Known rows, with every step that occurs:
j > t > f > v > b: [-0.02,  0.46, -0.40, -0.16,  0.18, -0.01, -0.04, -0.07,  0.28,  0.07,
 -0.22,  0.01,  0.32, -0.40,  0.16,  0.06,  0.04, -0.04,  0.08,  0.00,
  0.01, -0.27,  0.09,  0.11,  0.10, -0.13]
v > b > t: [-0.11,  0.22,  0.05, -0.02,  0.00,  0.07,  0.28, -0.15,  0.22, -0.25,
 -0.04, -0.27,  0.27, -0.09,  0.27, -0.03, -0.43, -0.06,  0.23,  0.06,
  0.20,  0.01,  0.07, -0.09, -0.07,  0.11]
v > t > f > j: [ 0.14,  0.15, -0.08, -0.13,  0.21, -0.04, -0.21, -0.40,  0.14,  0.17,
  0.20,  0.07,  0.53, -0.33, -0.05, -0.06, -0.16,  0.24,  0.10, -0.04,
 -0.10, -0.20,  0.08,  0.15,  0.04,  0.27]
f > b > v > t: [-0.31,  0.26, -0.08, -0.36, -0.13, -0.11,  0.14, -0.31,  0.48, -0.36,
 -0.31, -0.19,  0.34, -0.31, -0.22,  0.16,  0.06,  0.06, -0.13,  0.09,
 -0.14, -0.26,  0.14,  0.25, -0.05,  0.22]
b > v > t > u: [-0.18,  0.05,  0.19,  0.00,  0.05, -0.20,  0.10, -0.13,  0.40, -0.09,
 -0.10, -0.12,  0.20, -0.12, -0.04,  0.04,  0.12,  0.11, -0.18,  0.16,
 -0.14, -0.32,  0.28,  0.16,  0.00,  0.28]
t > f: [ 0.19,  0.01, -0.22, -0.19,  0.28,  0.20, -0.34, -0.19, -0.08,  0.09,
  0.14,  0.07,  0.30, -0.19, -0.02, -0.03,  0.08,  0.05,  0.00, -0.13,
 -0.03, -0.12,  0.15,  0.10,  0.06,  0.12]
f > v > j: [-0.02,  0.05, -0.15, -0.20,  0.02, -0.13,  0.06, -0.10,  0.29, -0.09,
  0.05,  0.06,  0.54, -0.37,  0.12, -0.04, -0.17,  0.06, -0.05,  0.12,
 -0.29, -0.06,  0.21, -0.19, -0.01, -0.11]
f > j: [ 0.07,  0.09,  0.00, -0.29,  0.26, -0.01,  0.12, -0.19,  0.05,  0.05,
 -0.01, -0.09,  0.66, -0.16, -0.21,  0.01, -0.13,  0.05, -0.04, -0.10,
 -0.14,  0.13,  0.18,  0.04, -0.23, -0.09]
f > b > v > j > t > u: [-0.36,  0.19, -0.31, -0.36, -0.15, -0.07,  0.16, -0.26,  0.47, -0.40,
 -0.30, -0.22,  0.44, -0.29, -0.10,  0.18,  0.15, -0.11, -0.06,  0.11,
 -0.36, -0.15,  0.17,  0.13, -0.13, -0.01]
b > t > f > v: [-0.13,  0.05, -0.17, -0.04,  0.06, -0.08, -0.04, -0.09,  0.25,  0.09,
 -0.15,  0.14,  0.33, -0.29,  0.07, -0.04, -0.21,  0.04, -0.15,  0.16,
  0.04, -0.18,  0.12, -0.03,  0.34,  0.13]
f > v > b > t: [-0.09,  0.21, -0.03, -0.20, -0.12, -0.20,  0.16, -0.04,  0.48, -0.13,
 -0.15, -0.03,  0.40, -0.31,  0.09, -0.03, -0.43,  0.11,  0.01,  0.21,
  0.17, -0.19,  0.20, -0.16, -0.02, -0.06]
v > b > f > j > t > u: [ 0.03,  0.08, -0.26, -0.24,  0.07, -0.02,  0.02, -0.20,  0.38, -0.10,
 -0.05, -0.34,  0.59, -0.18,  0.12,  0.15, -0.48,  0.00,  0.21,  0.05,
  0.01,  0.07,  0.17,  0.04, -0.38, -0.23]
j > f > b: [-0.15,  0.40, -0.13, -0.49,  0.25,  0.25,  0.18, -0.36,  0.42, -0.13,
 -0.40,  0.14,  0.51, -0.05, -0.10,  0.13,  0.14,  0.03, -0.15, -0.22,
 -0.16, -0.04,  0.14,  0.33, -0.04, -0.12]
b > t: [-0.24,  0.07,  0.10,  0.10,  0.13,  0.05,  0.29, -0.08,  0.13, -0.09,
 -0.13, -0.11,  0.18, -0.07,  0.17, -0.06, -0.20, -0.07, -0.12,  0.08,
  0.04, -0.05,  0.03,  0.02,  0.26,  0.14]
f > v > j > t: [-0.09,  0.22, -0.27, -0.16,  0.05, -0.16,  0.15, -0.07,  0.35, -0.07,
 -0.09,  0.05,  0.50, -0.47,  0.19, -0.01, -0.10,  0.00, -0.02,  0.14,
 -0.31, -0.12,  0.14, -0.12,  0.06, -0.18]
v > j > f > b: [-0.13,  0.23, -0.32, -0.30,  0.17,  0.22,  0.21, -0.39,  0.27, -0.22,
 -0.10,  0.08,  0.67, -0.17,  0.19,  0.06,  0.04, -0.08,  0.06, -0.14,
 -0.52,  0.16,  0.09,  0.04, -0.09, -0.09]
j > b > f: [-0.04, -0.02, -0.21, -0.23,  0.24,  0.27,  0.08, -0.18,  0.48, -0.20,
 -0.51,  0.07,  0.33,  0.00,  0.20,  0.28, -0.22,  0.02, -0.11, -0.25,
 -0.31,  0.10,  0.02,  0.22,  0.01, -0.18]
b > v > j: [-0.20,  0.04, -0.04, -0.03,  0.05, -0.10,  0.23,  0.02,  0.27, -0.23,
 -0.24, -0.14,  0.33, -0.21,  0.15,  0.09,  0.17, -0.10, -0.11,  0.08,
 -0.39,  0.04,  0.23, -0.03, -0.07,  0.18]
f > j > b > v > t: [-0.09,  0.19, -0.08, -0.30,  0.17, -0.11,  0.26, -0.19,  0.48, -0.06,
 -0.51,  0.08,  0.64, -0.13, -0.15,  0.18, -0.12,  0.08, -0.07, -0.13,
 -0.34,  0.13,  0.14,  0.09, -0.19, -0.05]
b > t > u: [-0.20, -0.10,  0.11,  0.10,  0.10,  0.03,  0.18, -0.17,  0.17, -0.03,
  0.09, -0.11,  0.21,  0.02,  0.10, -0.13, -0.17, -0.05, -0.13,  0.13,
 -0.02, -0.15,  0.12,  0.01,  0.18,  0.01]
j > f > b > t: [-0.28,  0.41, -0.14, -0.40,  0.18,  0.19,  0.28, -0.34,  0.49, -0.13,
 -0.50,  0.15,  0.52, -0.04, -0.05,  0.14,  0.03, -0.01, -0.19, -0.14,
 -0.12, -0.04,  0.10,  0.31,  0.09, -0.07]
j > t > u: [-0.11,  0.25, -0.09, -0.02,  0.28,  0.09,  0.16, -0.16,  0.15, -0.01,
  0.01, -0.17,  0.18, -0.08,  0.15, -0.01,  0.18, -0.14,  0.02, -0.04,
 -0.11, -0.25,  0.09,  0.21,  0.05, -0.22]

Rows:
[ 0.04,  0.08, -0.41, -0.43,  0.09,  0.20, -0.37, -0.35,  0.09, -0.09,
  0.03,  0.03,  0.41, -0.31, -0.20,  0.05,  0.07,  0.03,  0.03, -0.11,
 -0.06, -0.18,  0.14,  0.15, -0.02,  0.08]
t > f > b
[ 0.19,  0.05, -0.39, -0.36,  0.28,  0.12, -0.27, -0.25,  0.14,  0.14,
 -0.16,  0.23,  0.62, -0.20, -0.14,  0.09, -0.04,  0.07,  0.03, -0.24,
 -0.20,  0.07,  0.16,  0.07, -0.10, -0.06]
t > f > j > b
[-0.03,  0.20, -0.15, -0.12,  0.00,  0.01,  0.08, -0.19,  0.23, -0.11,
 -0.05, -0.14,  0.45, -0.17,  0.16, -0.01, -0.46, -0.03,  0.25,  0.06,
  0.15,  0.03,  0.12, -0.12, -0.14,  0.07]
v > b > t > f > j
[ 0.20,  0.00, -0.31, -0.32,  0.28,  0.07, -0.33, -0.22, -0.02,  0.20,
  0.08,  0.10,  0.61, -0.27, -0.20,  0.00, -0.02,  0.09,  0.03, -0.13,
 -0.12,  0.01,  0.18,  0.05, -0.12,  0.02]
t > f > j
[-0.09,  0.33, -0.06, -0.35,  0.15, -0.04,  0.18, -0.18,  0.60,  0.06,
 -0.34,  0.26,  0.59, -0.04,  0.09,  0.04, -0.13,  0.14, -0.16, -0.02,
 -0.01, -0.11,  0.26,  0.08, -0.03, -0.23]
j > f > v > b > t > u
[-0.25,  0.41, -0.13, -0.50,  0.18,  0.10,  0.23, -0.24,  0.57, -0.16,
 -0.60,  0.14,  0.49, -0.06, -0.15,  0.21,  0.24,  0.03, -0.26, -0.14,
 -0.19, -0.07,  0.20,  0.36, -0.05, -0.05]
j > f > b > v
[-0.08,  0.15, -0.10, -0.36,  0.18, -0.04,  0.26, -0.13,  0.43, -0.08,
 -0.56,  0.06,  0.63, -0.10, -0.17,  0.20, -0.07,  0.02, -0.10, -0.16,
 -0.33,  0.20,  0.19,  0.06, -0.22, -0.14]
f > j > b > v
[-0.23,  0.24, -0.32, -0.23,  0.12,  0.18,  0.27, -0.35,  0.32, -0.22,
 -0.19,  0.10,  0.66, -0.16,  0.23,  0.06, -0.04, -0.11,  0.03, -0.07,
 -0.50,  0.18,  0.06,  0.02,  0.00, -0.05]
v > j > f > b > t
[-0.05,  0.03, -0.24, -0.26,  0.13,  0.08,  0.04, -0.19,  0.70, -0.13,
 -0.53,  0.18,  0.41, -0.17,  0.18,  0.26, -0.33,  0.16, -0.13, -0.11,
 -0.29, -0.04,  0.07,  0.19,  0.06, -0.16]
j > b > f > v > t
[-0.04,  0.17, -0.12, -0.05,  0.01,  0.06,  0.08, -0.18,  0.20, -0.15,
 -0.02, -0.16,  0.31, -0.14,  0.25, -0.04, -0.40, -0.03,  0.25,  0.05,
  0.20, -0.03,  0.10, -0.11, -0.05,  0.15]
v > b > t > f
[-0.07,  0.07, -0.49, -0.39, -0.02,  0.03, -0.31, -0.26,  0.23, -0.14,
 -0.13,  0.02,  0.46, -0.37, -0.15,  0.11,  0.13,  0.00,  0.00, -0.01,
 -0.24, -0.13,  0.18,  0.10, -0.05,  0.14]
t > f > b > v > j
[ 0.05,  0.04, -0.11, -0.17,  0.06,  0.10,  0.00, -0.16,  0.29, -0.22,
  0.00, -0.33,  0.39, -0.16,  0.22,  0.14, -0.48,  0.04,  0.18,  0.01,
  0.10,  0.05,  0.14,  0.05, -0.28, -0.03]
v > b > f
[-0.04,  0.09, -0.24, -0.26,  0.00, -0.08,  0.12, -0.12,  0.46, -0.15,
 -0.18,  0.19,  0.54, -0.31,  0.18,  0.02, -0.19,  0.06, -0.03,  0.02,
 -0.40, -0.01,  0.17, -0.20,  0.01, -0.18]
f > v > j > b
[-0.35,  0.18, -0.13, -0.29, -0.09,  0.09,  0.21, -0.32,  0.32, -0.36,
 -0.22, -0.17,  0.34, -0.22, -0.14,  0.06, -0.16, -0.07, -0.07,  0.06,
 -0.03, -0.14,  0.03,  0.16,  0.08,  0.06]
f > b > t
[-0.10,  0.26, -0.53, -0.11,  0.13,  0.12,  0.06, -0.27,  0.12, -0.18,
  0.00, -0.06,  0.52, -0.37,  0.31,  0.06,  0.08, -0.19,  0.22, -0.04,
 -0.48,  0.02,  0.02, -0.02,  0.03, -0.06]
v > j > t > f > b
[-0.14,  0.14, -0.26, -0.15,  0.12,  0.11,  0.12, -0.15,  0.51, -0.09,
 -0.57,  0.30,  0.30, -0.07,  0.20,  0.12, -0.18,  0.01, -0.07, -0.13,
 -0.19, -0.04,  0.03,  0.02,  0.25, -0.04]
j > b > t > f > v
[-0.03, -0.08, -0.32, -0.20,  0.26, -0.05, -0.06, -0.16,  0.37,  0.11,
 -0.18, -0.19,  0.67, -0.26, -0.02,  0.23, -0.27,  0.04, -0.15,  0.04,
 -0.25,  0.06,  0.16,  0.25, -0.16, -0.29]
b > f > j > t > u
[-0.21,  0.14, -0.32, -0.23,  0.08,  0.14,  0.21, -0.40,  0.35, -0.19,
 -0.09,  0.10,  0.70, -0.10,  0.20,  0.04, -0.04, -0.08,  0.02, -0.05,
 -0.52,  0.13,  0.12, -0.01, -0.04, -0.12]
v > j > f > b > t > u
[-0.02,  0.40, -0.32, -0.06,  0.34,  0.13, -0.03, -0.11,  0.07,  0.08,
 -0.16, -0.03,  0.22, -0.30,  0.16,  0.05,  0.22, -0.13,  0.04, -0.10,
 -0.07, -0.20,  0.04,  0.24,  0.17, -0.05]
j > t > f
[ 0.15, -0.01, -0.42, -0.26,  0.11, -0.02, -0.37, -0.18,  0.17,  0.11,
  0.13,  0.22,  0.54, -0.41,  0.02, -0.02, -0.04,  0.10,  0.01,  0.03,
 -0.21, -0.14,  0.21, -0.10,  0.06,  0.00]
t > f > v > j
[-0.03,  0.05, -0.24, -0.10,  0.16,  0.26,  0.23, -0.26,  0.21, -0.31,
 -0.13,  0.06,  0.46, -0.08,  0.39,  0.05, -0.09, -0.13,  0.19, -0.22,
 -0.58,  0.24,  0.02, -0.12, -0.05, -0.07]
v > j > b
[-0.10,  0.07, -0.11, -0.26,  0.18,  0.00,  0.25, -0.23,  0.38, -0.01,
 -0.35,  0.10,  0.65, -0.02, -0.10,  0.09, -0.26,  0.02, -0.06, -0.13,
 -0.28,  0.18,  0.13,  0.01, -0.13, -0.21]
f > j > b > t > u
[-0.12,  0.12, -0.21, -0.11,  0.18,  0.22,  0.15, -0.17,  0.40, -0.13,
 -0.51,  0.22,  0.25,  0.00,  0.23,  0.11, -0.14, -0.04, -0.03, -0.20,
 -0.20,  0.02, -0.01,  0.07,  0.23,  0.00]
j > b > t > f
[-0.12,  0.20, -0.10, -0.16,  0.13,  0.04,  0.13, -0.16,  0.58, -0.19,
 -0.62,  0.17,  0.23, -0.07,  0.14,  0.21,  0.05,  0.08, -0.07, -0.16,
 -0.29, -0.12,  0.10,  0.18,  0.08,  0.14]
j > b > v > t > f
[ 0.13,  0.19, -0.15, -0.16,  0.21, -0.01, -0.15, -0.44,  0.25,  0.13,
  0.03,  0.15,  0.52, -0.28,  0.00, -0.01, -0.20,  0.23,  0.12, -0.11,
 -0.16, -0.16,  0.06,  0.14,  0.04,  0.22]
v > t > f > j > b
[-0.04,  0.36, -0.13, -0.22,  0.30, -0.02,  0.27, -0.15,  0.14,  0.09,
 -0.20, -0.11,  0.61, -0.26, -0.11,  0.06, -0.02, -0.07,  0.00, -0.09,
 -0.16,  0.06,  0.08,  0.14, -0.13, -0.18]
f > j > t
[-0.11,  0.03, -0.18, -0.04,  0.13, -0.03,  0.00, -0.15,  0.13,  0.13,
 -0.13,  0.07,  0.47, -0.22,  0.00, -0.01, -0.21, -0.01, -0.09,  0.07,
 -0.03, -0.01,  0.09,  0.00,  0.20,  0.11]
b > t > f > j
[ 0.04, -0.15, -0.21, -0.25,  0.22, -0.02, -0.09, -0.14,  0.27,  0.07,
 -0.14, -0.16,  0.67, -0.26, -0.09,  0.21, -0.35,  0.09, -0.17,  0.02,
 -0.22,  0.15,  0.16,  0.21, -0.20, -0.16]
b > f > j
[-0.01, -0.11, -0.16, -0.18,  0.08, -0.18, -0.17, -0.14,  0.51,  0.05,
 -0.11, -0.03,  0.51, -0.40,  0.06,  0.16, -0.41,  0.25, -0.24,  0.20,
 -0.10, -0.19,  0.16,  0.20,  0.06, -0.04]
b > f > v > t
[-0.17,  0.18, -0.03, -0.19,  0.17,  0.12,  0.29, -0.05,  0.53, -0.28,
 -0.69,  0.09,  0.19,  0.04,  0.12,  0.23,  0.12, -0.04, -0.13, -0.20,
 -0.29,  0.00,  0.14,  0.14,  0.00,  0.00]
j > b > v
[-0.06, -0.16, -0.41, -0.17,  0.07, -0.15, -0.13, -0.09,  0.51,  0.01,
 -0.08, -0.07,  0.60, -0.39,  0.16,  0.19, -0.31,  0.08, -0.17,  0.20,
 -0.34, -0.06,  0.18,  0.05, -0.03, -0.29]
b > f > v > j > t > u
[-0.11,  0.14,  0.02, -0.04,  0.09, -0.19, -0.03, -0.11,  0.37, -0.03,
 -0.22, -0.04,  0.22, -0.26, -0.02,  0.08,  0.14,  0.14, -0.15,  0.11,
 -0.10, -0.28,  0.21,  0.19,  0.09,  0.39]
b > v > t > f
[ 0.13,  0.13, -0.02, -0.04,  0.20,  0.06, -0.22, -0.38,  0.09,  0.08,
  0.24,  0.05,  0.32, -0.27,  0.07, -0.08, -0.09,  0.22,  0.09, -0.04,
 -0.02, -0.29,  0.06,  0.19,  0.14,  0.35]
v > t > f
[ 0.06,  0.06, -0.16, -0.27,  0.07,  0.02,  0.00, -0.19,  0.33, -0.15,
 -0.06, -0.31,  0.61, -0.20,  0.09,  0.16, -0.54,  0.06,  0.20,  0.02,
  0.04,  0.15,  0.17,  0.02, -0.39, -0.12]
v > b > f > j
[-0.18,  0.20,  0.01, -0.12,  0.12,  0.05,  0.28, -0.14,  0.59, -0.26,
 -0.63,  0.12,  0.20, -0.04,  0.15,  0.19,  0.04,  0.06, -0.09, -0.16,
 -0.29, -0.09,  0.09,  0.16,  0.06,  0.12]
j > b > v > t
[ 0.04,  0.00,  0.22,  0.03,  0.14,  0.02, -0.03, -0.42,  0.16,  0.02,
  0.41, -0.09,  0.28, -0.06,  0.05, -0.16, -0.14,  0.19,  0.07,  0.03,
 -0.07, -0.33,  0.12,  0.13,  0.01,  0.17]
v > t > u
[ 0.13,  0.01, -0.47, -0.31,  0.12,  0.02, -0.31, -0.18,  0.27,  0.05,
 -0.05,  0.29,  0.54, -0.35,  0.08,  0.02, -0.07,  0.07,  0.02, -0.05,
 -0.29, -0.09,  0.19, -0.11,  0.05, -0.04]
t > f > v > j > b
[-0.03,  0.17, -0.19, -0.15,  0.28,  0.22,  0.21, -0.28,  0.15, -0.11,
 -0.04,  0.11,  0.60, -0.10,  0.32,  0.00,  0.05, -0.09,  0.05, -0.17,
 -0.50,  0.20,  0.11,  0.00, -0.05, -0.05]
v > j > f
[-0.02,  0.41, -0.38, -0.14,  0.25, -0.01, -0.04, -0.07,  0.22,  0.12,
 -0.24,  0.06,  0.29, -0.40,  0.11,  0.06,  0.15, -0.04, -0.02, -0.01,
 -0.06, -0.29,  0.10,  0.19,  0.19, -0.11]
j > t > f > v
[-0.32,  0.05, -0.15, -0.30, -0.12,  0.05,  0.13, -0.36,  0.34, -0.29,
 -0.07, -0.18,  0.36, -0.15, -0.18,  0.03, -0.15, -0.05, -0.08,  0.11,
 -0.05, -0.19,  0.10,  0.12,  0.02, -0.04]
f > b > t > u
[-0.11,  0.15,  0.00, -0.09,  0.09, -0.25, -0.02, -0.13,  0.37,  0.03,
 -0.27, -0.01,  0.37, -0.30, -0.10,  0.09,  0.09,  0.17, -0.16,  0.11,
 -0.15, -0.20,  0.23,  0.15,  0.00,  0.34]
b > v > t > f > j
[-0.12,  0.04, -0.13,  0.03,  0.14,  0.07, -0.01, -0.14,  0.10,  0.05,
 -0.09,  0.06,  0.25, -0.18,  0.12, -0.05, -0.14, -0.05, -0.10,  0.06,
  0.03, -0.10,  0.07,  0.03,  0.29,  0.19]
b > t > f
[-0.03,  0.41,  0.00, -0.31,  0.28, -0.02,  0.15, -0.26,  0.55,  0.13,
 -0.31,  0.34,  0.56, -0.14,  0.03,  0.03, -0.01,  0.25, -0.23, -0.06,
 -0.12, -0.19,  0.18,  0.21,  0.10, -0.06]
j > f > v > t
[-0.20,  0.15, -0.05, -0.07,  0.18,  0.23,  0.37, -0.15,  0.43, -0.22,
 -0.54,  0.13,  0.19,  0.07,  0.27,  0.10, -0.19, -0.06, -0.06, -0.18,
 -0.19,  0.05, -0.03,  0.09,  0.21, -0.03]
j > b > t
